Known rows, with every way that one mark hangs from another
sumot[tomep]: [ -1.0  28.6  33.0  -8.9  12.0 -10.1 -22.4 -20.3 -37.6 -12.6  -6.5 -12.9
  -7.4  10.4   4.0 -27.0  12.4]
repive[neliri vubi]: [ 26.0   2.8  -2.2  -1.0  -6.7 -26.8 -24.1  22.5 -27.4  -7.9 -15.4 -21.7
   5.3   6.7  22.2  -8.8  27.5]
vubi[falu repive[vokesef[rozi]]]: [  5.6  32.8  -2.7  12.5  17.4  34.1   5.7 -20.2   2.5 -17.2  -2.1  13.5
 -34.8  21.2  -7.4 -28.9 -28.7]
sumot[deto tomep]: [-15.7  11.8  36.6 -15.6  13.1 -15.3 -18.6 -33.8 -38.6   6.5  19.9 -14.3
  23.2  14.0  -6.9 -19.9  -1.8]
vubi[falu repive]: [ 16.5  35.3  18.4   1.3  30.3  21.1   6.4 -26.4  -5.7  -9.4  -0.2  19.9
 -19.2   4.1   8.2 -57.9 -26.7]
vubi[falu[deto] repive[neliri vokesef[danafi rozi]]]: [-15.7  13.4 -16.9   4.8  14.4   8.7  14.1  18.3  29.6  23.4  10.1 -13.7
  -2.1   4.3 -18.7  -2.9 -19.9]
falu[vubi]: [-16.4  30.1  17.5  -2.5   1.3  -1.0 -21.9 -19.2 -44.5 -15.5 -14.0  -1.4
  -5.8   4.1  18.6 -11.2   6.0]
falu[deto vubi[repive[danafi vokesef]]]: [-32.7  -6.6  -2.9 -11.7 -14.0   9.9  35.8 -19.7  18.2  14.3  12.4   0.3
  19.0 -39.3 -13.1  24.1 -22.8]
neliri[repive[danafi vokesef vubi[falu[deto]]]]: [  3.1 -36.3  11.5  -0.4 -18.0   6.5  23.4 -10.6  23.1   7.4  14.4  19.7
  11.3 -20.3  -7.1  28.4  -1.1]
repive[vokesef[rozi] vubi]: [ -2.7  -2.8 -17.9  18.4 -17.1   6.2 -24.9  -1.2 -24.0 -31.6 -20.2 -10.3
 -18.8  23.0   8.3  23.6  26.6]
neliri[repive[danafi vokesef vubi[falu]]]: [ 20.2 -27.8  15.0   0.2  -4.9   6.1   4.3  -5.3   7.8  -8.1  -3.1  19.6
  -5.9  -5.2   5.0   8.2   3.7]
vubi[falu[deto] repive[danafi neliri vokesef[rozi]]]: [  1.5  -1.4 -24.5   0.9  13.2  -2.5  20.6  13.8  40.3  19.2  15.1   7.6
   8.8  -4.4 -24.3  -6.1 -20.8]
neliri[repive[vokesef]]: [-25.2  -0.6  31.8 -12.1 -19.7   6.3  14.9 -18.5 -36.9 -25.2   6.0   6.2
 -31.8  -9.9  12.4 -12.0  11.2]
neliri[repive[danafi vokesef[rozi] vubi[falu]]]: [  7.7 -20.8  -6.8   5.1   1.2   5.8 -15.1  -8.5   9.9 -14.6  -4.1  26.2
  -9.1  17.9  -2.6  19.5   8.4]
neliri[repive[vokesef vubi]]: [ -2.3 -13.7  21.8 -10.2 -31.0   9.9  10.0 -13.5 -27.4 -22.8  -0.3  -5.6
 -20.8  -6.0  13.6  15.9  16.4]
neliri[repive[vokesef[rozi]]]: [-41.2   7.5   9.2  -7.6 -16.2   5.7  -4.0 -21.3 -35.9 -32.1   2.7  11.4
 -33.0  15.9   4.5  -1.0  15.9]
falu[deto vubi]: [-39.7  20.5  13.2  -3.8 -12.8   0.4  -3.1 -22.4 -28.3   0.1   2.0   0.2
  11.3 -10.6   4.7   5.7   1.6]
neliri[repive[danafi]]: [-34.8 -16.8  15.9 -20.7   0.9 -25.4 -11.4 -17.9 -20.7 -16.9   5.1  29.5
   4.1 -12.8  17.9 -27.9  26.3]
vubi[falu repive[neliri]]: [ 36.1  36.8  12.6  -5.7  29.9   4.1   6.2   3.0  -4.0   4.6   3.0   4.1
 -11.9   6.1   8.6 -59.7 -26.5]

Rows
[ 36.2   0.9  -1.6  -1.8  20.6  -1.7  19.7  20.3  22.5  10.4   0.0  -0.7
  -7.2 -14.7  -2.9 -36.0 -22.1] | vubi[falu repive[danafi neliri vokesef]]
[ 21.1 -24.7 -33.9  18.1  -4.0 -13.9 -10.5  32.3  30.4  13.7  -4.2  -2.8
  20.8   8.6 -13.6  27.5  10.7] | repive[danafi neliri vokesef[rozi] vubi[falu[deto]]]
[ -9.6  20.1   7.3 -18.2 -18.1  10.6  41.2   2.9  -2.1  22.4  16.1 -29.3
   5.1 -28.5 -11.8  16.6 -29.1] | falu[deto vubi[repive[neliri vokesef]]]
[ 15.5 -31.8  -6.0  21.0 -12.2   1.8   8.3   2.9  24.9   5.4  -5.9   8.8
  17.3 -17.4  -7.2  21.8   4.2] | repive[danafi vokesef vubi[falu[deto]]]
[ -4.2  25.3  14.6  -1.5  15.7  22.0  24.7 -32.5   9.0   5.2  17.7  22.0
  -1.7  -9.2  -3.7 -38.8 -33.0] | vubi[falu[deto] repive]
[-14.6 -29.6  -9.2   4.4 -11.9   5.3   3.3 -13.1  23.9  -0.7  11.1  26.7
   9.2   5.7 -14.3  37.7   4.1] | neliri[repive[danafi vokesef[rozi] vubi[falu[deto]]]]
[ 16.5   3.7   6.5  14.8  -3.3   8.4  -5.0 -12.8  -0.3  -1.9  -1.8  10.4
   8.5   1.9   5.1  -2.1  -1.0] | repive[vubi[falu[deto]]]
[-59.7  -4.4   3.6  -6.5  -5.8  -1.2 -16.8  -7.1 -25.8 -23.0  -4.2  -1.2
 -23.0  15.1   7.4   7.2  27.7] | neliri[repive[vokesef[danafi rozi]]]
[ 49.6 -10.9 -10.0   7.9  19.0 -28.9 -30.3  31.0   7.5   5.8 -17.9   0.4
  20.5   7.4  14.0 -18.1  15.9] | repive[danafi neliri vubi[falu]]
[-26.9 -14.6  -3.3   6.2 -10.4  17.1  -1.4  -7.1  14.1   3.9   7.6   4.3
  -1.9  15.2 -10.3  40.9   6.5] | neliri[repive[vokesef[danafi rozi] vubi[falu[deto]]]]
[-28.8  10.6  -1.3 -15.8 -10.1   4.3  30.5  16.6   8.3  32.4   9.3 -40.3
  13.1 -30.2  -9.6  25.5 -16.9] | falu[deto vubi[repive[neliri vokesef[danafi]]]]
[  7.3 -12.6  26.0   3.0 -22.5  23.9  29.2 -18.4   2.0   0.4  15.0   7.9
  -8.8  -9.7  -3.9  21.2 -10.1] | neliri[repive[vokesef vubi[falu[deto]]]]
[ -2.5 -27.9   9.4  -9.0  -2.8  -7.7   3.4 -19.5  19.5   7.1  14.1  32.0
  25.6 -11.3  -0.5   5.9   3.9] | neliri[repive[danafi vubi[falu[deto]]]]
[-23.3  25.3 -18.4 -10.6   9.7   3.6  -8.2  18.1  -4.1  10.4  -9.7 -34.3
  -5.6   9.5  -4.2  16.5  -6.7] | falu[vubi[repive[neliri vokesef[danafi rozi]]]]
[-28.2   1.7 -31.6 -15.6  -7.1 -10.6  15.3   8.3  22.1  23.2  12.7 -12.5
  23.1 -13.7 -23.3  34.3 -15.2] | falu[deto vubi[repive[danafi neliri vokesef[rozi]]]]
[  6.5  -8.5 -26.1  20.5  -3.1  -5.3 -14.3  35.8  18.6  15.8 -11.3 -25.6
   9.8  16.5 -10.7  32.9  13.0] | repive[neliri vokesef[danafi rozi] vubi[falu[deto]]]
[ 56.4  14.3   6.2  10.4  12.0 -10.0 -23.7  21.6 -13.2  -0.4 -15.2  -9.1
  -0.9  17.1  17.1 -22.9   5.6] | repive[neliri vubi[falu]]
[ 22.3 -24.1 -16.0  -3.3  -0.1 -46.9 -30.9  32.7  -6.9  -2.1 -17.4 -10.0
  26.7  -3.1  19.2  -3.7  38.3] | repive[danafi neliri vubi]
[-43.5  14.0 -23.1 -10.4  -4.1   3.6  11.0  12.6   9.6  25.1   7.5 -33.0
  10.9  -3.2 -19.0  36.0 -11.7] | falu[deto vubi[repive[neliri vokesef[danafi rozi]]]]
[ 11.4 -22.1  -7.3  12.7   2.4 -12.0 -12.0  -5.8  20.1   5.9  -4.0  20.6
  29.8  -9.4   2.7   2.5   8.7] | repive[danafi vubi[falu[deto]]]
[ 40.7  -6.9  -2.6  18.2   5.6  -4.5 -15.3  41.4   0.5   8.0 -23.8 -32.4
  -5.3   7.4  12.2   2.9  13.2] | repive[neliri vokesef[danafi] vubi[falu]]
[ 60.8   4.1   5.7  18.1  -3.5   3.8  -3.2  30.4  -7.8  -0.1 -16.6 -19.9
 -15.0   8.8  10.3  -3.2   1.3] | repive[neliri vokesef vubi[falu]]
[ 21.7   8.4  27.1  -4.9   4.1  12.9  -7.9 -21.0 -17.0 -15.6  -1.0  21.9
 -14.0  15.1  16.1 -15.7  -0.3] | neliri[repive[vubi[falu]]]
[ 22.2   7.9 -22.9   4.0  25.6  -2.9  -0.2  16.6  26.3   4.7  -1.5   7.6
  -6.5   8.7 -11.0 -24.9 -15.6] | vubi[falu repive[danafi neliri vokesef[rozi]]]
[-28.0  -4.9 -24.5  -0.6   5.8  -0.5  -0.8 -10.4   8.9 -20.9  -2.9  10.8
  -8.8  -1.2  -4.3  -9.1   3.8] | vubi[repive[danafi vokesef[rozi]]]
[ -8.9  -4.1 -30.7  -8.8   6.5 -17.7  -0.3  19.1   8.7  -4.6  -1.8  -6.8
  -1.8  -2.7  -5.6 -11.0   6.6] | vubi[repive[danafi neliri vokesef[rozi]]]
